What can hang from each mark:
pagoko: tepigus vegu
dimir: ponirun
vasa: pagoko
tepigus: popo vegu
vegu: dimir pagoko ponirun
ponirun: dimir vegu
popo: tepigus

Every row comes from one small tree of marks. Brackets hold a mark, then the marks that hang from it, in alphabetical order. Every link used is in the known rows. Which tree was each row made from?
(in the rows, 128 means zero)
Known rows:
{vasa {pagoko {tepigus popo} {vegu ponirun}}}: [124  98 120 116 140 170 170 151  87 153  95  47 141 117 188 124 134 154]
{vasa {pagoko vegu}}: [124 101 108  99 115 136 174 137  86 144  88 106 151 124 186 155 136  84]
{vegu pagoko}: [120 122 111 111 140  96 138 118 109 131 124 156 108 153 131 100 113  80]
{tepigus vegu}: [136 148 130 132 106 123 116 112 150 127 109 131 156 133 115 148 134  49]
{pagoko tepigus}: [ 81 146 117 130 126 151 145 117 107 119 118  62 144 155 154  91 107  66]
{vegu {pagoko tepigus}}: [118 138 105 114 153 128 146 124  87 119 138 118 107 146 136  81 115 113]
{ponirun dimir {vegu {pagoko {tepigus popo}}}}: [102 162  96 139 136 150 144 109 218 128 131 209 135  85  85 180 159 160]
{vasa {pagoko {tepigus popo vegu}}}: [174 151 109 105 124 169 166 131 139 131  73  39 149 105 110 156 158 149]
{dimir {ponirun {vegu pagoko}}}: [128 134 126  95 111  93 135 125 108 137 160 183 150  94 125 136 115  95]
{vegu {dimir ponirun} pagoko}: [139 112 132 101 117  74 119 134  84 105 158 136 104 148 120 109 106 139]
{popo {tepigus {vegu {dimir ponirun} pagoko}}}: [149 116 169 131 134  94 100 141  81 126 169 199 110 124 109 126 105 155]
{pagoko vegu}: [ 72 107 119 135 115 129 143 121  97 140 121 154 157 145 216 134 135  31]
{vegu {pagoko {tepigus popo}} {ponirun dimir}}: [122 114 110 138 158 129 125 133 173 137 130 155  96 127 112 113 103 174]
{dimir {ponirun {vegu {pagoko {tepigus popo}}}}}: [127 146 119 104 127 125 147 128 118 137 155 147 154  84 136 129 139 137]
{tepigus popo vegu}: [135 148 125 140 111 135 127 110 190 135  88 124 159 126 129 165 162  68]
{tepigus popo {vegu dimir pagoko ponirun}}: [164 123 150 146 126 110  90 130 163 126 131 144 102 140  79 132 148 183]
{vegu {pagoko tepigus} ponirun}: [121 114 131 122 162 121 123 136  78 135 151 108  96 151 125  53  79 138]
{vasa {pagoko {vegu ponirun}}}: [122  81 127 107 117 131 152 145  76 157 101 100 141 129 179 132 109 107]
{ponirun dimir {vegu {pagoko tepigus}}}: [101 161 101 135 133 145 137 111 189 118 148 215 131  90  79 169 139 146]
{vegu {dimir ponirun} {pagoko tepigus}}: [138 129 126 104 129 103 128 140  59  92 170 100 102 140 125  86 108 170]
{popo tepigus}: [ 67 111 161 150 138 121 127 120 106 159 120 151 135 163 150 101  80  50]
{vasa {pagoko {tepigus popo} vegu}}: [122 116 101 110 131 173 189 143  94 141  84  61 150 113 199 146 163 135]

Write each row's tree:
[115 107 171 166 132 126  87 130 165 157 131 203 133 126 105 146  74 105]
{popo {tepigus {vegu {ponirun dimir}}}}
[125 163 120 142 128 164 136 116 158 122 105  82 155 123 134 138 160 101]
{pagoko {tepigus popo vegu}}
[140 154 135 131 103 146 124 128 138 101 128  62 152 119 125 144 155 148]
{pagoko {tepigus popo {vegu {dimir ponirun}}}}
[162 145 135 130 118 107 102 120 133  99 141 165 104 143  78 140 147 142]
{tepigus {vegu dimir pagoko}}
[ 92  98 136 123  93 109 127 136  74 114 151 134 154 140 215 142 131  83]
{pagoko {vegu {dimir ponirun}}}
[ 70 124 110 144 134 171 161 125 106 134 115 106 159 131 233 132 164  82]
{pagoko {tepigus popo} vegu}
[168 120 134 135 141 113 108 128 160 149 121 161 115 122 103 128 137 137]
{tepigus popo {vegu pagoko ponirun}}
[140 129 123 109 131 112 136 139  91 102 153  90 107 134 137 101 133 188]
{vegu {dimir ponirun} {pagoko {tepigus popo}}}
[142 155 139 126 103 134 115 130 103  89 149  69 149 123 118 131 127 134]
{pagoko {tepigus {vegu {dimir ponirun}}}}
[131 141 126 154 127 160 115 124 204 131 111 114 143 111 117 152 131 141]
{pagoko {tepigus popo {vegu {ponirun dimir}}}}
[134 125 146 149 110 129 106 121 181 151  99 111 149 131 117 142 132  93]
{tepigus popo {vegu ponirun}}
[121 140 104 122 158 136 155 122 120 129 119 112 109 141 142  93 140 126]
{vegu {pagoko {tepigus popo}}}
[139 102 161 153 157 108  91 135 145 155 150 247 103 117  88 136  82 149]
{popo {tepigus {vegu pagoko {ponirun dimir}}}}
[153 138 144 131  87 114 108 123 164 114 117 105 155 123 119 173 157 121]
{tepigus popo {vegu {dimir ponirun}}}
[117 116 147 133 147 119 104 137  82 108 164  84  78 171  93  57  91 191]
{vegu dimir {pagoko tepigus} ponirun}
[168 120 121 142 136 110 103 127 216 143 116 207 112 105  79 170 139 156]
{tepigus popo {vegu pagoko {ponirun dimir}}}
[102 147 105 132 119 116 129 105 210 131 137 252 131  97  73 186 135 115]
{ponirun dimir {vegu pagoko}}
[162 145 130 137 121 116 112 118 170 111 119 152 110 135  87 156 178 158]
{tepigus popo {vegu dimir pagoko}}
[123  97 120 107 137 162 163 152  56 144 110  57 139 122 179 113 110 141]
{vasa {pagoko tepigus {vegu ponirun}}}
[125 115 125 128 162 128 131 133 108 144 132 102  99 146 128  69 105 154]
{vegu {pagoko {tepigus popo}} ponirun}
[119 115 144 140 150 129 110 136 117 116 145  79  82 166  97  72 115 204]
{vegu dimir {pagoko {tepigus popo}} ponirun}
[184 132 135 108 110  85 104 133 106  99 157 163 118 119  95 140 132 147]
{tepigus {vegu {dimir ponirun} pagoko}}
[124 145 154 156 118 160 102 128 154 113 124  52 133 143 102 121 138 164]
{pagoko {tepigus popo {vegu dimir ponirun}}}
